Each row comes from the steps of one path. Every step used is in the known rows, and no mark comes twice. Write the path behind each row, first mark first.
Known rows:
kinuru -> poket -> bazotu: [ 12  13 -24   7  -6  12  -8  -7  17  -7 -17   0  -6   5  10  -9  10  30
  -5  -5  14   7   6  22  -6 -16  23   2  26 -10]
nepe -> muza -> gorev: [ 24  -5 -22  -2   1 -10 -10 -37  15  17  -6  15   0 -12   3 -27   6  24
   5   4  19   4  12   3  -7 -16  20   0  23  -2]
muza -> gorev: [ 12  -8 -29   0  -2   3 -23 -32  20  -1   1   2   2  -2  -4 -20   5  19
  14   4  15   3   8   9 -10  -4  11  -4  20  -2]
gose -> gorev: [ 18 -13 -24  13  -2 -10  -9 -18  11   2  -5   6  -5  11  -8 -16  15  19
  20   3  21  -2   2  20 -10 -13  15   4   9   1]
vepeb -> poket -> potaz: [ 27   6 -17  -3   4   7  -2 -14  12  -8  -8   1  -3 -26   8  -9  13  27
  19 -16  19   6   4   5  -3  -9 -14  -2  23  -4]
potaz -> vepeb: [  1   6 -20   2  -8 -10 -19 -18   7  -9   4   4  15   9  -4  -7   2  19
   2   5  21  -5  19  13  -2  -8  10 -10  19  -2]
kinuru -> poket: [ 15   2 -18   8  -3   5 -20   5  15  -8 -13   6   1   4   4 -15  17  17
   6   2  12  10   4  20  -5 -13  24   0  21  -3]
potaz -> vepeb -> kinuru -> poket -> bazotu -> lolaz: [ -7  24 -27  22 -28   9  -5  -9  16 -13  -9   6  12  13  -5  -9   4  21
   8  15  20  -1  15  15  -7 -13   7 -11  13  -6]
vepeb -> potaz -> bazotu -> kinuru: [ 11   1  -1 -10 -15   3 -16  10   7  -8 -17  17  26  10  -6  -2   7   3
   3   4  39 -19   3  -8   3  13  -2 -18  14   5]
gose -> vepeb: [ 14   1 -10   0   2  -3 -25 -17 -11  -9  -7   0   7  16  13 -23  18  20
  11   9  22  -4  14  14   7 -15  11  -9  14   1]
vepeb -> potaz: [ 16  13 -11  -2   0  -2 -22   3  13   0  -5   8  10   7  -9 -11  10   6
   4   3  30  -8  12  16  -4  -5   3  -7  18   9]
muza -> gorev -> gose -> vepeb -> kinuru: [ 21  -4 -26  12  -6  11 -22 -17   7   0 -15  -2   9  -1  16 -21   7  15
  20   6  14  11  16  15 -11  -1   6  -2   7   1]
bazotu -> kinuru -> poket -> potaz: [ 17 -10 -16   0  -8  11 -15   9   5  -8 -25  17  -1   2   7  -3  17  23
   9 -10  18   7 -16   0  -7  -1   3 -11  18 -15]
vepeb -> bazotu -> kinuru -> poket: [ 23   0   1  -3  -6   8 -26   4  -2  -7 -31  11  13  22   6 -13   9  12
   3   1  19  13  16   6   0   2  18 -16   6   9]
gorev -> gose -> vepeb -> potaz -> bazotu -> kinuru: [ 11   0  -2  -2  -7  12 -22  17  -8  -9 -29  11  18   4  15  -7  10   9
   1  -3  37  -6  14   6   1   4   0  -3   7   4]
potaz -> bazotu -> kinuru -> poket -> vepeb: [  8  -4  -7  -2 -20  13  -7   7  14 -13 -26  20   5   5   7  -5  12  10
   1  -4  23 -12  -1  -8   1   5  20 -17  10  -6]
nepe -> muza -> gorev -> gose -> vepeb -> poket: [ 28   2 -20   2   9   6 -10 -29   8   9 -18  10  -1 -30  18 -31   8  28
   5  -6  24  14  26   2  -7 -18   9   8  13   2]
bazotu -> kinuru -> poket: [ 16  -5  -9   4  -4   7 -22   7   3  -9 -23  10   7  10   1 -14  15  18
  10   4  19   4  -2  -1  -6  -3  16 -15  12  -4]
vepeb -> potaz -> bazotu -> lolaz: [ -7  14  -9   3 -15   4 -16   3  15 -13  -4  16  14   2 -15 -13  10   6
  11  10  37 -17   9  14   2  -8  -1   1  19   9]
gorev -> gose -> vepeb -> potaz: [ 16  11  -9   4   5   7 -27  11  -2  -3 -18   3   5   3  13 -14  13  12
   1  -4  29   4  22  27  -3 -10   3   7  11   8]
potaz -> vepeb -> kinuru -> poket -> bazotu: [  8  17 -26  14 -26   4  -3  -7  17  -7 -12   4  19  17   4   0   1  19
  -1   8  16  -1  14  11  -5  -2  13 -18  15 -10]
bazotu -> potaz -> vepeb -> poket -> kinuru: [  1   0 -16 -18   7   5   2  -5   6  -5  -8   3   4   2   8  11   5  34
   1  -5  33   1  11  -4   2  -6 -17 -16   5  -8]
kinuru -> poket -> potaz -> bazotu -> vepeb: [  4  -7 -16   0 -21   4  -3  21  25 -17 -22  28   3  -2  15  10  20  16
   3 -12  17  11  -9  17   5  -4  12  13  26 -22]
poket -> bazotu -> potaz -> vepeb: [  1  12 -19 -21   0  10   4 -22  10  -2  -7   0  -1  18   8  10  -8  36
 -11  -9  31  -8  16   5  -3  -5  -1  -5  19 -11]
kinuru -> poket -> potaz -> vepeb -> bazotu: [  6   2 -24  -3 -17   7 -16   5  15 -11 -16  23   7   8   9   7  10  19
 -11 -15  14  14   8  20   0  -1   7  -2  21 -12]
nepe -> muza -> gorev -> gose: [ 27  -3 -22   4   5  -6  -9 -27  17  19 -14  12  -5 -24  12 -24   1  26
   4  -6  17  16  17  14 -13 -19  20  14  22   0]
vepeb -> poket: [ 27  11 -10   1   8   4 -11 -17   9  -8  -6  -8   6 -15   2 -21  11  20
  21  -2  20   4  18   4  -3 -11   0  -8  17   9]
vepeb -> kinuru -> poket: [ 28   6 -13  16 -14   2 -11   8  14  -1 -18   2  16  12   8 -15  16   7
  23  15   9   9   3  14  -4  -5  19 -15  11   0]
potaz -> bazotu: [ 13  -4  -8  -3 -11  -6  -9 -12   8  -9  -7   4  15   2   9  -8   7  15
  12   4  19  -9   5  10   6  -4  15  -3  25   0]
bazotu -> vepeb -> kinuru -> poket: [ 19   9  -5  17 -17  -6 -10  20  20  -7 -24  12  16  18   6  -9  18   0
  22  16  15  17  12  20  -1  -9  19  -3   7  -5]
vepeb -> kinuru -> poket -> potaz -> bazotu -> lolaz: [ 10   3 -18  17 -29  10   1  11  17 -12 -19  18   9  -2   8  -7  19  11
  28   7  13   3 -13  14   0  -7   2  -3  17  -9]
gorev -> gose -> vepeb -> kinuru -> poket: [ 26   5 -12  19  -6   9 -18  16  -2  -4 -28  -2   9   6  27 -17  17  12
  16   6  11  17  14  26  -5 -10  16   1   7   2]
gorev -> gose -> vepeb -> kinuru -> poket -> potaz: [ 27   1 -17  16  -9  13 -12  18   0  -4 -30   6   2  -2  31  -8  19  18
  15  -7  10  19   2  27  -6  -8   4   5  11  -7]
muza -> lolaz: [ 23  -2 -31  -5  -2  -6 -24 -14   9 -13   3  -6   8   2   2 -34  14  16
   7   1  21  -3   6  12  -5 -13  16  12  19  -3]
gorev -> gose -> vepeb -> poket -> bazotu -> kinuru: [ 23  12  -8   4   6  22 -10 -11 -10 -10 -30 -12  -1 -10  24 -15   6  34
   7 -14  27   8  24   4  -6 -10  -5  -2   8   2]
kinuru -> poket -> potaz -> vepeb: [  1   0 -32   3 -14   6 -13   5  19 -13  -8  21   1  -2   5   6  14  24
  -6 -12  15   8  -4  16  -5  -5   7  -1  26 -20]
gorev -> gose -> vepeb: [ 19   2 -11   7   7   2 -23  -4  -9  -5 -18  -6   0   1  22 -19  12  22
  10  -4  17  10  19  29  -3 -18  12   9  14   4]
gose -> vepeb -> potaz -> bazotu -> kinuru: [  7  -1  -1 -11 -13   7 -23   6 -10 -14 -18  18  26  20   5 -10  15   5
   0   8  43 -22   9 -10  10   8  -2 -20   7   1]

Write each row's path:
[ 18  -4  -7   1 -27 -10   7   6  16  -8 -20  19  15   1  16  10  13   8
  22  -2  19   2  -6  11   7   1  -4   0  20 -14] => poket -> potaz -> bazotu -> vepeb -> kinuru
[ 23   5  -3   1   5   4 -26  -4 -12  -3 -26  -3   4  10  26 -18   7  18
   4  -5  17  17  33  34   2 -12  13   8   9  13] => gorev -> gose -> vepeb -> bazotu
[ 19   0   4 -27   8  10 -19 -10 -16  -2 -19   6   9  34  22 -12   9  17
   1   2  30   2  26  10  12  -3   5 -10   2   9] => gose -> vepeb -> bazotu -> potaz
[ 13   1  -2  11 -29  -5  -3  20  22 -13 -25  16  26  14  12   0  16  -1
  18  15  19   5   6  11   8   0  20  -2  12  -8] => potaz -> bazotu -> vepeb -> kinuru -> poket
[-11  19 -18   6 -18  21 -13  17  33 -16 -15  27  -7   1 -10 -12  17   1
  -4  -1  31 -14  11  17  -3  -9  15   0  11   2] => kinuru -> poket -> vepeb -> potaz -> bazotu -> lolaz
[ 34  -1 -19   9  -3  -4  -8 -24   5  19 -21  11   8 -10  21 -28   7  18
  11   6  18  12  19   8  -8 -14  15   1   9   2] => nepe -> muza -> gorev -> gose -> vepeb -> kinuru
[ 34   1 -24  -6   2 -19 -10 -22   6   6  -4   7   5  -8   7 -41  13  21
  -1   1  25   0  10   5  -2 -25  24  14  21  -3] => nepe -> muza -> lolaz
[ 22  11   0 -27   7  10  -5 -10  10   6 -19  10 -13  21  10  -5   1  10
  -4 -14  25  -4  28  12   1  -2  11 -10   1  12] => poket -> vepeb -> bazotu -> potaz
[ 15   4 -24   4 -21  -8  -2 -10   9  -2  -4  11  15   3   6   6   6  17
  14  -2  15  -1   1   8  -4   1 -10 -15  19 -11] => poket -> potaz -> vepeb -> kinuru
[ 12  15 -16 -14 -10   9  11 -17  10   4 -11  -1   8  22  11  10  -8  28
   0  -1  28  -9  15   1  -4   1  -4 -16  12  -7] => poket -> bazotu -> potaz -> vepeb -> kinuru
[ 15  -3 -25   3  -6   7 -11   7  17  -7 -15  15  -8  -5  11  -3  20  24
   6 -13  10  13 -10  20  -6 -10  10   4  27 -16] => kinuru -> poket -> potaz
[ 10 -11  -5  -1 -18   8 -13   9   6 -15 -24  15  18   7   7  -5  12  15
   8   3  22  -5  -6  -6   2   6  18 -13  16  -7] => potaz -> bazotu -> kinuru -> poket
[  8  14  -2   6  -3   1 -24 -19  -2  -7 -10   2   2  13  -5 -27   8  15
  19  10  20   8  28  29   1 -22   8   3  14  21] => vepeb -> bazotu -> lolaz
[ 25  15 -11 -18  12  22  10 -20  12  -3 -14 -10  -6  -8  11  -4   0  36
   6 -14  29  -1  17  -4  -4  -6 -10  -4  16   0] => vepeb -> poket -> bazotu -> potaz
[  8   3  -3  -7 -13  -4 -24 -14  -7  -9 -15  11  25  25  -2  -5  -3  13
  -3   3  27   0  28   1   2   6   5 -24   7   8] => potaz -> vepeb -> bazotu -> kinuru
[ 23   2   3 -16  13  14 -19   3 -13   0 -29   1   1  17  30  -8   5  20
   2 -10  25  16  30  25   3  -7   6   8   3  11] => gorev -> gose -> vepeb -> bazotu -> potaz
[ 24  14 -17  18  -9  16  -9   6   1  -4 -32  -7   3   7  30 -11  11  23
   7  -1  14  14  16  27  -6 -12  15   3  11  -3] => gorev -> gose -> vepeb -> kinuru -> poket -> bazotu
[  8   5 -16   1 -10  13   3 -14  12 -19  -7   8  -1 -31   3 -11  13  27
  25 -11  25  -2   0   4   2 -12 -18   4  24  -2] => vepeb -> poket -> potaz -> bazotu -> lolaz
[  8   0  -5  -5 -18  12 -18  24  14 -11 -22  24  24  10  -4   0  12   2
  -3   3  36 -13  -1  -6   0  14   6 -16  13  -1] => vepeb -> potaz -> bazotu -> kinuru -> poket
[ 17   1   3   6 -25 -14   0   5  15  -9 -19  10  27  14  10  -2  10  -1
  24  15  22  -1   9  10   9   1  12  -5  12  -2] => potaz -> bazotu -> vepeb -> kinuru
[  5  -6 -25  -2  -9  17 -25  -5  16  -8 -13  13  13  -7   9 -10   6  11
  -2  -4  30  -2  16  12  -5   7   3   7  13  -1] => muza -> gorev -> gose -> vepeb -> potaz -> bazotu
[ -4  11  -9   8  -7  13 -23  11  -1 -14 -17  10   7  -2   8 -16  13  12
   8   2  35  -4  19  26   0 -15  -1  14  13   9] => gorev -> gose -> vepeb -> potaz -> bazotu -> lolaz
[ 18  12  -2   4   3  -3  -9  -3  17 -13 -13   2   7  -7   1 -15  13  13
  20   1  26  13  25  10   1 -14   3   3  12   2] => bazotu -> vepeb -> poket
[ 28  17 -10   8 -11  -3  -3 -13  16   6 -12   0  -2  10   5 -16   9   2
  20   5  14 -10  15  11  -6  -6  13 -21   5   8] => poket -> vepeb -> kinuru
[ 10   7  -8  -7 -13   0 -15   5  16  -7  -7  14  21   5  -4  -3   7   3
   1   3  34 -16   7   8   4   4   3  -6  20   5] => vepeb -> potaz -> bazotu
[ 10  -8 -22  -1 -17   9  -5  10  19 -13 -17  20   2  -8  16   5  17  20
   3 -12  13   5 -16  14   2  -2  12   5  30 -19] => kinuru -> poket -> potaz -> bazotu
[  9  -7  -9  -7 -18  -8   1   3  16 -13 -15  21   4  -4  14   9  14  17
  11 -11  21   2  -4  14   8  -4   0  10  28 -17] => poket -> potaz -> bazotu -> vepeb
[ -8  15 -12   4 -12  -2 -23 -21   1 -14  -2   9  14  17 -10 -15  -1  16
   4   9  25   2  35  22   2 -16   5  -5  13  13] => potaz -> vepeb -> bazotu -> lolaz
[ 25   1   4 -26   9   6 -11  -8  -2   4 -18   4   5  25  12  -4   1  16
   5  -4  24   7  22  13   3  -1   7  -5   8  12] => vepeb -> bazotu -> potaz
[ 11  -3 -13 -13 -15  -1 -14 -11  -3  -7 -16  19  13  11   6   7   1  22
  -2 -15  23   2  10   3   0   6 -11 -16  14  -5] => poket -> potaz -> vepeb -> bazotu -> kinuru
[  8  13 -18   1  -3   1 -12 -19  11 -14   2  -2  17  -8  -4 -10   2  22
   7   0  25  -2  26   0  -2  -7  -3 -14  15   2] => potaz -> vepeb -> poket
[  9  -1 -27   2   2  17 -32  -8  14  -3 -11   8   4  -5   4 -17   8  13
   0  -4  28   5  19  18 -11   0   1   6  11   1] => muza -> gorev -> gose -> vepeb -> potaz
[ 16  14 -12   0  -7  12 -17   2  21  -5 -23  13  -9  14   9 -13  12   7
  -8 -10  13   6  23  24  -2  -7  29  -6   9   7] => kinuru -> poket -> vepeb -> bazotu
[  5  15 -17   9  -9   7  -7   5  25 -11 -23   7  -5  11   8  -4  12  24
  -5  -3  18  13  14  25  -3 -17  24  10  22 -14] => kinuru -> poket -> bazotu -> vepeb
[  8   5 -12 -22   9  12  -2  -9   9  -8  -3   5  10   1   2   1   0  25
   5  -6  34  -2  19 -10  -2   1 -11 -11   9  -2] => bazotu -> potaz -> vepeb -> poket
[ 20   3 -21  -1   4   2 -18 -15  11  16 -16  21   3 -14  10 -24   7  18
  -7  -3  31   6  22  10  -8 -13  11   9  15   3] => nepe -> muza -> gorev -> gose -> vepeb -> potaz
[ 27  16 -19  15 -18   8  -1  -2  17   0 -23  -4   8  13  12  -9  10  18
  12   8  10   5   5  16  -6  -6  17 -13  16  -4] => vepeb -> kinuru -> poket -> bazotu
[ 22  17 -14   7   8  18  -8 -14  -2  -9 -23 -15  -5 -16  25 -16   7  34
   5 -13  23  10  29  20  -4 -17   0   8  15   3] => gorev -> gose -> vepeb -> poket -> bazotu
[  8  16 -11  -8 -14   5  -7   1  26  -4 -10  18   2   3  -4  -3   7  -2
  -6  -7  32 -25  16   7   1   3   8 -11  13   6] => poket -> vepeb -> potaz -> bazotu
[ 12  -7 -28   6   3  12 -28 -21   8  -5 -11   0  -1  -6  14 -21   8  22
   9  -3  17  11  17  19 -10  -8   9   8  14  -2] => muza -> gorev -> gose -> vepeb
[ 14  10 -15  10 -19 -12 -10 -13   7  -3  -2   1  27  16  -1  -7   2   9
  16  15  18  -6  17   7  -3  -1   5 -22  11   2] => potaz -> vepeb -> kinuru
[ -5   8 -19  -2 -15   0 -14 -17   4 -12  -5  17   2   5  -2  -2   4  24
   5  -8  23   5  16  22   1 -13 -11   1  20  -1] => poket -> potaz -> vepeb -> bazotu -> lolaz
[  7  18 -18  -2  -8  10  -4 -26   5 -15 -11  -3  13  -3  -2  -4  -5  32
  -1  -7  32  -7  24 -13  -5  -1  -9 -22  14  -5] => potaz -> vepeb -> poket -> bazotu -> kinuru
[ 11  10 -11  -5   1   2 -29  -1  -3  -7  -8   9  13  18   2 -19  18   8
   1   8  35 -12  17  12   5  -7   2 -10  10   6] => gose -> vepeb -> potaz
[ 12  10 -20   6  -4  10 -14   3  25  -6 -15  11 -15   3   4 -14  15  11
  -2  -7  13   0  10  19  -7 -13  28  -4  14  -3] => kinuru -> poket -> vepeb
